What can hang from each mark
k255: k858
k259: k858
k843: k63
k858: k255 k259 k531
k943: k63 k176
k63: k843 k943
k531: k176 k858
k927: k554
k176: k531 k554 k943
k554: k176

Each row was made from one small tree. The marks that hang from a mark follow it in brackets, in the order of their numbers. Every link used is in the known rows. Write each row's tree.
Known rows
k531(k176 k858(k255 k259)): [  4 -36 -10  22  -7 -12 -18 -17 -23 -14  -1  16  64  14 -14  16  -7 -30
  47 -12  13 -23  12]
k554(k176(k531(k858(k259)) k943(k63))): [ -9 -45  31   3  17 -17 -23 -37  -7 -21  19 -12   3  35 -19 -19  16 -17
  14  -3  29  -7  -8]
k927(k554(k176(k943))): [ -6 -28  14  -3  62  -8 -17  31  -9 -47  36   6 -11 -17   5  18  15 -22
 -10 -31  14   1  -4]
k176(k531(k858) k554 k943(k63(k843))): [-19  -1  21  14   1 -16 -10   8  -7  -1  17 -36  -1  38 -29  -5 -11 -21
 -34  22  12  18   1]
k255(k858(k259 k531(k176(k554 k943)))): [-25  -7  10  11 -19 -13 -27 -28 -26  -5  15  12  47 -27  -8  20 -11 -33
  24  20   9 -32 -12]
k531(k176): [ 14 -28  -5  11   6  -2  -1  43  -6 -30  14  14  21 -15   0  22 -26 -39
  16 -24   9  -6  25]
k259(k858(k255 k531(k176(k554 k943)))): [  0 -10  -5  12  35 -14 -27 -10 -20  -5   9 -10  38 -21   6  14 -31 -32
  20  15 -12 -26  -8]
k531(k176(k554 k943) k858(k255 k259)): [-10 -14   7  23   7 -22 -32 -37 -25  12  -4  -3  52   3 -39  21  -3 -34
  15  10   6 -20  -1]
k943(k63 k176(k531(k858) k554)): [-10 -41  12  19  -3  -6  -4  10  -1   6  14 -42  30  18 -24 -12   9 -14
 -27   6   0  -1  11]
k63(k843 k943(k176(k531 k554))): [-29  19 -18  18  20  -9  -1  66 -56  17  14 -27  11  -1 -21  30 -21 -27
 -43 -21   1  13  17]
k843(k63(k943(k176(k531 k554)))): [-18   3   5  16   9 -18 -10  55 -45   6  -4 -27  22 -25 -10  -4 -20 -14
 -46 -19  -1  20  24]
k554(k176(k531(k858) k943)): [  2 -51  11 -21  18  -6 -34  -6 -19 -23  33 -26   4  28 -18  -6  13  -6
  -7 -18  38 -21  10]
k858(k255 k259 k531(k176(k554 k943))): [-16   5  28  31  20 -25 -33 -21 -40   5  -2   3  51 -20 -23  19 -17 -43
  20  22  -9 -29 -11]
k176(k531(k858(k255)) k943): [  5 -50  25  -6  10 -15 -19  -6 -34 -11  23 -22  24  37 -27  -2  12  -6
  11 -13  18 -11  20]
k259(k858(k531)): [ 29 -35 -12   8  28   9  19  16  -9 -54  34  15  26  -9  43   3 -24 -12
  43 -38  -5 -20   6]
k927(k554): [ 19 -32  12  19  41   0  11  49 -11 -51  35  13  18 -16  19  23   5 -24
  10 -33   9   2   7]
k176(k554): [ 27 -28  11  23  25   0   8  38  -9 -29  21   2  18 -21  12  19 -24 -28
 -10 -45  -2   0  -8]
k943(k63(k843) k176(k531 k554)): [-17  -9  14  26  12  -4   0  53 -11   7  14 -26   6   8 -17   6 -15 -26
 -45  -6  -9  17   3]
k943(k63(k843) k176(k531(k858) k554)): [-27 -13  -4  23  -8  -5  -1  25 -11  11  17 -39  25  30 -28  -5  -2 -20
 -41  13   1  10  13]
k176(k531(k858(k255 k259)) k554): [ 19 -37  25  25  11 -11 -29 -34 -43  -4  14 -16  67  18 -12  12  -1 -16
  15 -14  21 -36 -23]
k531(k176(k554 k943(k63))): [-14  -9  20  23  15 -18  -5  30  13  -9  -2  -8  -5 -15 -22   8 -24 -50
 -16  10  -9  18   1]
k63(k943(k176(k531(k858(k255))))): [-19 -33 -21   4   4 -12  -2  20 -53  11   8 -28  45  23 -25  10  13  -2
   7 -24   6   1  40]
k176(k531): [ 31 -49  25   3  19  -1  -2  39 -24 -38  33  -3  15   6   6  10 -13 -16
  10 -39  19  -7   9]

Which tree is each row?
[-27  18   3  25   5 -16  -6  41   6  -2   1  -6 -11  -3 -27  17 -38 -53
 -26  17  -9  29   5]
k531(k176(k554 k943(k63(k843))))
[-30  -4  25  28  20 -30 -14   6  -5   1 -11 -11  33 -14 -17   3 -22 -42
   5  38 -19   2  -7]
k858(k255 k531(k176(k554 k943(k63))))
[-25 -23   6  -6  14 -12 -18   8  -3 -18  21 -24 -12  47 -16 -12  -5 -18
 -13   4  23  13   4]
k554(k176(k531(k858) k943(k63(k843))))
[  3 -22  -5  33   2 -12 -29 -25 -25   2  -6   5  77  -2 -22  24 -15 -38
  20   1   9 -26  -9]
k531(k176(k554) k858(k255 k259))
[ -9 -25  -6  13 -31  -2 -10 -14 -24 -32  21  34  62 -15  15  20 -20 -28
  61  -2  13 -34   3]
k255(k858(k259 k531(k176)))
[ 21 -44   2  24   7  -6   2 -22 -29 -28  10  20  53  20  -1  10   5 -15
  44 -49   0 -13   2]
k531(k858(k255 k259))
[ -5  -4  17  41  17 -16 -31 -11 -37  -4  -4   8  76 -25  -3  25 -27 -46
  30  11  -1 -35 -17]
k858(k255 k259 k531(k176(k554)))
[-28  25 -40  29  19  -5  23  72 -41   7   9  -8   6 -16 -12  33 -25 -32
 -40 -40 -20  26  22]
k63(k843 k943(k176(k554)))
[  2 -39  34 -12  61 -11 -40  22 -25 -35  43 -18  -5  -5   0  16  17 -16
 -16 -11  35 -10  -8]
k927(k554(k176(k531 k943)))
[ 10 -42  33   6   7 -17 -23 -36 -42 -10  18  -5  34  37 -32   2  18 -10
  31 -18  17 -18   7]
k176(k531(k858(k255 k259)) k943)
[-42  31   6  28   5 -18  -6  27   0   0   1 -12   7  -3 -24   5 -40 -50
 -17  47 -10  12   2]
k858(k531(k176(k554 k943(k63(k843)))))
[-15 -48  11  22   5 -15 -17   1 -12  14   4 -42  47  18 -21 -10  11 -10
 -19   2  -8  -1   4]
k943(k63 k176(k531(k858(k255)) k554))
[-16 -33  23  11  64 -15  -6  30  12 -48  24   3 -21  -9   9   4  13 -26
  -5 -16   3  27  -9]
k927(k554(k176(k943(k63))))
[ -9 -14  -5  22 -28  -4 -23 -19 -25 -14  18  18  72 -30  11  22 -25 -36
  34   9  11 -40 -20]
k255(k858(k259 k531(k176(k554))))
[-17   2  14  12  16 -14 -19  15 -17  -7  11 -12  23 -24 -26  15 -23 -40
  -6  27   0 -24  11]
k858(k531(k176(k554 k943)))
[ -3 -51  25  -4  25 -15 -45 -42 -40 -11  15 -10  29  30 -24   1  17  -6
  23 -25  29 -30 -11]
k554(k176(k531(k858(k255 k259)) k943))
[ -1 -18  11  32  13 -13 -16  -6 -36 -18   0  20  66 -13   1  20 -22 -36
  53   0   1 -30   3]
k858(k255 k259 k531(k176))
[-26 -15 -17   4 -17 -14   0  33 -41  -4   2 -26  30  16 -17 -18   0   1
 -19  -9  11  14  55]
k843(k63(k943(k176(k531(k858)))))
[-34  -6 -39   9   0 -10   0  34 -61  19   9 -23  37  36 -25  17   0 -10
  -8 -21   8   9  42]
k63(k843 k943(k176(k531(k858(k255)))))
[ -2 -44  40  -6  36 -15 -17  20   3 -33  22 -16 -24  12   1 -10  -5 -21
  -6 -23  14  13  -7]
k554(k176(k531 k943(k63)))
[-25   5   0  15   2 -16  10  48   6 -13   3  10 -20  14 -22  10 -29 -46
  -1   5 -10  36  26]
k531(k176(k943(k63(k843))))
[ 12 -30 -24  11  24  -5 -11   8 -15 -29  12  11  53 -14  30  12 -35 -25
  58  -4  -2 -31   8]
k259(k858(k255 k531(k176)))
[-26   3  23  24  15 -21  -7  16   5  -9   2 -15  15 -17 -19  -2 -25 -47
  -5  44 -12   2   3]
k858(k531(k176(k554 k943(k63))))
[-23 -18   7   1 -27 -10 -15 -19 -26 -22  21  27  40 -10  -7  13  -9 -28
  50   6   9 -28  14]
k255(k858(k259 k531(k176(k943))))
[  0  -8 -11   6  22  -7 -17   1  -9 -12  22 -11  23 -21   4  10 -34 -35
  12  22  -1 -28   2]
k259(k858(k531(k176(k554 k943))))
[ 13 -27  21  34  24  -8   2  -6 -39 -33  13  26  54  -4  15  11 -10 -23
  59 -35 -11 -22  -4]
k858(k255 k259 k531)
[-17 -18  24   2  30 -13 -16  34  -8 -24  22 -12 -30  23  -5  -1 -17 -27
 -16 -17  15  22  -5]
k554(k176(k531 k943(k63(k843))))
[ -5 -35  27  24  15  -7  -2  40  -5  -1  15 -29  14  -5 -12  -3  -2 -22
 -33 -10 -12   7   1]
k943(k63 k176(k531 k554))
[  2 -45  -1   8  -2   4 -17  13 -23   7  27 -39  40   8 -25   4  12  -8
 -30  -6  11 -25  19]
k943(k176(k531(k858) k554))
[-20 -10   1  11  32 -10   7  43   7 -31  14  11 -36  14  -2   2 -22 -31
 -10 -42  -3  37   1]
k554(k176(k943(k63(k843))))
[-51   3 -13   5 -33 -10   5  20  -3 -18  12  15  14   9   1   2 -30 -33
  22  28  -3  14  16]
k255(k858(k531(k176(k943(k63(k843))))))
[  2 -40 -21  11  -3  -8 -13   8 -14 -14   6   3  58  11 -14  15 -14 -26
  30 -13   9 -13  23]
k531(k176 k858(k255))
